Each row comes from the steps of one path. Every step used is in the known rows, and no mark comes twice. Write the path behind each row, first mark first.
Known rows:
Y > S: [ 5.67 -1.08 -0.45  1.90 -1.17  0.01 -1.52 -0.17  0.16  1.70 -0.74 -0.70
  0.16  0.49  0.36  0.46  1.05 -0.59 -0.01 -1.15  1.64]
G > F: [ 0.74  0.43  0.12  2.01  0.59  3.56  1.05 -0.36 -1.47  0.35 -4.43 -0.40
  0.28  0.89 -1.70  1.09 -1.75  0.19  0.01  0.56 -1.21]
Y > S > W > H: [ 5.39 -4.04  1.19  0.33 -0.61 -0.78  0.68  3.87  1.63 -1.37 -0.79 -1.06
 -0.64 -0.17  0.91  0.36  0.88 -1.98 -0.58 -2.71 -0.25]
S > Y: [ 0.29 -1.88  1.58  1.07 -3.66 -2.69 -0.85  1.01 -0.98 -1.02  4.30  1.10
 -1.13  0.26  1.44  1.86 -1.19 -0.82 -0.51 -0.48  0.93]
G > F > U > W > E: [ 2.41 -0.26 -1.75 -0.14 -4.23  0.36  1.54 -4.98 -0.06  4.32 -1.08 -0.44
  1.49 -2.17  0.90 -1.56  3.32  1.45 -0.07  4.30 -0.76]
S > W > U > F > G: [ 1.42 -7.14 -1.96  2.92 -0.60  0.89  2.59  2.04 -2.73  1.27  2.39  0.81
  0.44  1.37  0.34  2.06  2.04  0.18  0.92  0.69 -3.16]
Y > S > W > G > F: [ 4.42  0.69  0.71  2.86 -0.90  2.87  1.62  0.00 -2.32  3.85 -3.55 -0.71
  1.12  1.50  0.41  0.41  0.55  0.00  0.74 -1.53 -0.01]
Y > S > W > U > F: [ 3.27 -1.98 -0.67  4.72 -0.66  0.91  2.60  3.50  0.11  1.04  3.42 -1.06
 -0.39  2.58 -0.93  1.18 -0.67 -0.87 -0.22 -0.43 -2.55]
W > U > F: [ 0.57 -0.17 -0.97  3.62 -0.07  1.20  2.57  3.40 -0.25 -0.27  3.27 -0.89
 -0.19  2.46 -1.65  1.47 -0.84 -0.10  0.03  2.00 -3.00]
G > F > E > W > U: [ 2.54 -0.94  0.50  0.53  0.50  0.51  3.12  4.50 -3.13 -0.13 -2.62  0.28
 -0.83  1.94 -0.79 -0.78  1.00 -0.70 -0.15  5.98 -2.76]
U > W > H: [ 4.15 -1.73  0.44 -1.95 -0.54 -0.49  1.83  3.93  0.20 -2.35 -0.43 -1.20
 -0.44 -0.82  0.77 -0.07  0.80 -1.03 -0.83  4.38 -0.88]
U > W > G > F: [ 3.53  2.34  0.11  1.25 -0.78  3.07  2.43  0.01 -3.34  3.16 -3.28 -0.75
  1.25  1.07  0.29  0.04  0.47  0.61  0.60  3.41 -0.42]
U > F: [ 0.76  0.03 -0.47  3.59  0.02  1.68  2.04  0.04 -0.73  0.94  4.04 -1.07
  0.50  0.79 -1.16  1.31 -1.22  0.41 -0.09  0.60 -1.36]
E > W: [ 4.01 -1.90  0.28  0.07  0.47 -0.05  1.96  0.35 -1.29  0.97 -0.20  0.53
 -0.62 -0.61  0.60 -2.11 -0.52 -0.61 -0.67  4.10  0.53]
E > W > H > F: [ 3.73 -1.61  1.30  0.84  0.75 -1.83  3.39  2.24 -0.64 -1.08  1.51 -1.05
 -1.68  1.08 -1.26 -6.01 -1.71 -0.64 -0.80  2.72 -2.18]
U > W: [ 3.72 -0.49 -0.47 -1.10 -0.96 -0.20  1.66  0.27 -1.26  1.17  0.94 -0.50
 -0.11 -0.70  1.23 -1.23  0.22 -0.20 -1.00  5.16  0.00]
G > F > U: [-0.54  0.17 -0.82  2.49  0.29  2.72  0.05 -4.02 -0.47  0.94 -4.71 -0.52
 -0.22  0.31 -1.78  1.35 -1.22 -0.16  0.20  1.52 -3.31]
E > W > U > F: [ 2.54 -1.10 -0.81  3.68  0.16  1.26  3.52  3.58 -0.91  0.23  3.17 -0.65
 -0.52  2.19 -1.29  0.44 -1.13 -0.39 -0.33  3.99 -2.66]
W > H > F: [ 1.75 -0.66  1.16  0.81  0.56 -1.81  2.42  2.11 -0.03 -1.58  1.60 -1.30
 -1.40  1.37 -1.61 -5.03 -1.46 -0.29 -0.45  0.74 -2.49]
Y > S > W: [ 5.55 -3.84  0.57  2.18 -1.17 -0.63  0.04  0.14  0.82  2.54  0.30 -0.40
 -0.37  0.17  1.44 -0.51  0.41 -1.55 -0.64 -4.95  0.87]
H > F > G: [ 1.00 -5.74 -1.21  1.25 -0.16 -0.89  1.74 -0.79 -3.40  1.45  1.42  0.93
 -0.03  0.77  0.02 -2.52  1.39  0.86  0.90  0.77 -2.28]
E > W > U: [ 2.47 -1.59 -0.46  0.16  0.22 -0.59  2.16  5.06 -0.27 -1.02 -1.26  0.58
 -1.36  1.97 -0.27 -1.28  0.26 -1.18 -0.28  4.97 -1.88]
G > F > E: [-0.01  1.32  2.03  0.74  0.54  2.22  1.88 -1.05 -5.80  1.84 -2.76 -0.66
  1.05 -0.13 -1.05  0.96  1.47  1.00  0.25  2.18 -1.78]
U > W > G: [ 3.97  2.77  0.02 -1.07 -1.95 -0.67  1.93  0.52 -2.74  4.05  1.62 -0.54
  1.43  0.35  2.82 -1.52  3.15  0.69  0.79  4.04  1.16]

Which path is each row?
[ 3.98 -1.03  1.95  0.50  0.76 -1.07  3.75 -0.48 -5.04  2.41  1.16 -0.13
 -0.55 -0.30 -0.02 -4.63  0.40  0.16 -0.63  5.39 -1.02]
H > F > E > W
[ 2.61  0.20 -0.46  3.30 -0.86  2.20  0.28 -3.83 -1.07  3.53 -4.16 -0.75
  0.35  0.81 -0.28  0.89  0.47 -0.32  0.73 -0.03 -2.34]
Y > S > W > G > F > U
[ 4.14  2.30  1.35  0.72 -0.92 -0.17  3.44  0.22 -5.40  4.99  2.44 -0.39
  1.66  0.27  2.09 -1.59  3.51  0.98  1.10  4.40  0.63]
U > F > E > W > G
[ 3.61 -1.12  1.66 -0.39  0.61 -0.25  2.77 -0.23 -4.67  2.04  0.00  0.25
 -0.03 -1.13  0.72 -1.96  1.35 -0.03 -0.50  5.29 -0.07]
F > E > W
[-0.10  0.96  1.28  1.90  0.11  0.57  2.93  1.56 -5.05  1.50  2.65 -1.06
  0.73  1.02 -1.05  1.21  2.05  0.82  0.27  3.17 -2.99]
W > U > F > E
[ 3.09 -7.07 -0.74  0.71  0.10 -1.06  2.77  1.16 -3.24  0.22  0.80  0.68
 -0.44  0.39  0.18 -2.88  1.55  0.18  0.57  2.53 -2.57]
E > W > H > F > G
[ 4.20 -7.89 -0.67  1.58 -0.60 -1.32  1.98  1.07 -2.60  0.97  0.93  0.31
 -0.33  0.72  0.49 -2.32  1.96 -0.20  0.56 -0.61 -2.28]
Y > S > W > H > F > G
[ 2.25 -1.04  0.49 -0.13  0.33 -0.78  2.71  4.66 -2.61 -0.21 -1.03  0.39
 -0.92  1.61 -0.20 -1.16  1.57 -0.76 -0.20  5.78 -2.35]
F > E > W > U
[ 1.90  2.66  2.09  0.23 -0.38  1.84  2.87 -0.78 -7.18  3.84 -1.97 -0.89
  1.73  0.05  0.30  0.26  3.00  1.29  0.61  4.16 -1.23]
U > W > G > F > E
[ 1.55 -1.30  0.01  1.69  0.42 -1.06  1.70 -2.25  0.06 -0.08 -0.56 -1.00
 -1.63  0.44 -1.46 -3.63 -1.25 -0.72 -0.34  3.06 -4.04]
E > W > H > F > U
[ 2.14 -0.41 -1.81 -0.88 -4.43 -0.90  1.20 -4.82  0.44  4.24  0.46 -0.33
  1.41 -2.53  1.44 -1.90  3.94  1.38 -0.05  4.15 -0.31]
F > U > W > E
[ 4.32 -2.69  1.00 -1.11  0.50 -0.38  2.02  4.02  0.18 -2.51 -1.18 -0.47
 -0.77 -0.73  0.36 -0.71  0.23 -1.36 -0.63  3.66 -0.53]
E > W > H
[ 1.49  1.07 -0.51  2.42 -0.14  2.41  1.11 -3.75 -1.80  2.81 -4.31 -0.43
  0.23  0.49 -0.55  0.34  0.05  0.06  0.72  3.21 -2.60]
E > W > G > F > U
[ 4.34 -2.16  1.82 -0.21  0.59  0.05  3.29  3.57 -2.40 -1.40  0.36 -0.99
 -0.22 -0.80  0.03 -0.22  1.12 -0.73 -0.55  4.72 -1.44]
U > F > E > W > H
[ 1.02 -5.98 -1.93  2.59 -0.47  1.34  1.80 -0.41 -3.32  1.65  2.62  0.63
  1.08  0.26  0.25  2.24  1.82  0.88  1.07  1.09 -2.00]
U > F > G
[ 4.03 -1.16  1.42  1.41  0.58  0.58  3.77 -0.21 -5.00  2.55  2.02 -0.33
  0.21 -0.73  0.20 -1.32  0.72  0.19 -0.53  5.62 -0.76]
U > F > E > W
[ 3.59 -1.76  0.00 -1.44 -0.49 -0.35  1.53  2.07  0.46 -2.04 -1.19 -1.30
 -0.64 -0.94  0.45  0.17  0.75 -1.16 -0.76  5.01 -2.11]
F > U > W > H
[ 4.02 -0.94  1.71  0.62  0.86  1.46  3.23 -0.41 -5.39  2.25 -2.16  0.04
  0.16 -0.70 -0.10 -1.40  0.51  0.09 -0.48  5.60 -0.69]
G > F > E > W
[ 3.87  2.25  1.57 -0.53 -0.88 -0.69  2.77  0.18 -5.14  4.75  1.02 -0.01
  1.51  0.03  2.47 -1.99  3.90  0.80  1.14  4.20  1.09]
F > E > W > G
[ 3.33 -0.41 -0.88  0.47 -0.80 -0.84  2.15 -2.69 -1.24  1.99  0.97 -1.05
 -0.96 -0.11  0.15 -3.51 -0.74 -0.25 -0.99  6.02 -2.61]
H > F > U > W
[ 4.11  2.37  1.70 -0.02 -0.74 -1.30  3.43  0.01 -5.40  4.91  1.86 -0.28
  1.09  0.58  1.97 -3.91  3.21  0.93  1.06  4.27  0.48]
H > F > E > W > G
[ 2.98 -6.59 -1.01  0.29 -0.43 -1.11  2.69  1.12 -3.27  0.30  1.20  0.33
 -0.28  0.38  0.35 -2.58  1.73  0.34  0.48  2.92 -2.71]
U > W > H > F > G
[ 3.39 -0.38 -1.04  0.62 -0.71  1.69  1.74 -2.56 -1.58  1.82 -2.38 -0.87
 -0.30 -0.48 -0.02 -0.29 -0.66 -0.28 -0.83  6.24 -2.32]
G > F > U > W
[ 0.65  0.64 -0.33  2.65 -0.43  2.19  0.82 -3.77 -1.12  3.02 -3.89 -0.54
  0.32  0.65 -0.40  0.74  0.09 -0.14  0.69  0.42 -2.88]
S > W > G > F > U
[ 0.11  1.66 -0.63  2.36 -0.28  2.42  0.44 -3.83 -1.40  2.54 -4.18 -0.62
  0.48  0.71 -0.82  1.01  0.23  0.31  0.95  1.78 -2.73]
W > G > F > U
[-0.60  0.05 -0.50  2.23  0.21 -0.93  0.75 -4.16 -0.01  1.17  0.03 -0.75
 -1.20  0.81 -1.68 -3.23 -1.33 -0.04 -0.01  1.31 -3.78]
H > F > U
[ 3.58 -2.98 -0.31  1.62 -0.90 -1.04  0.80  4.89  1.20  0.12 -0.85 -0.01
 -1.24  2.52  0.34 -0.14  0.88 -1.82 -0.29 -1.47 -1.67]
Y > S > W > U
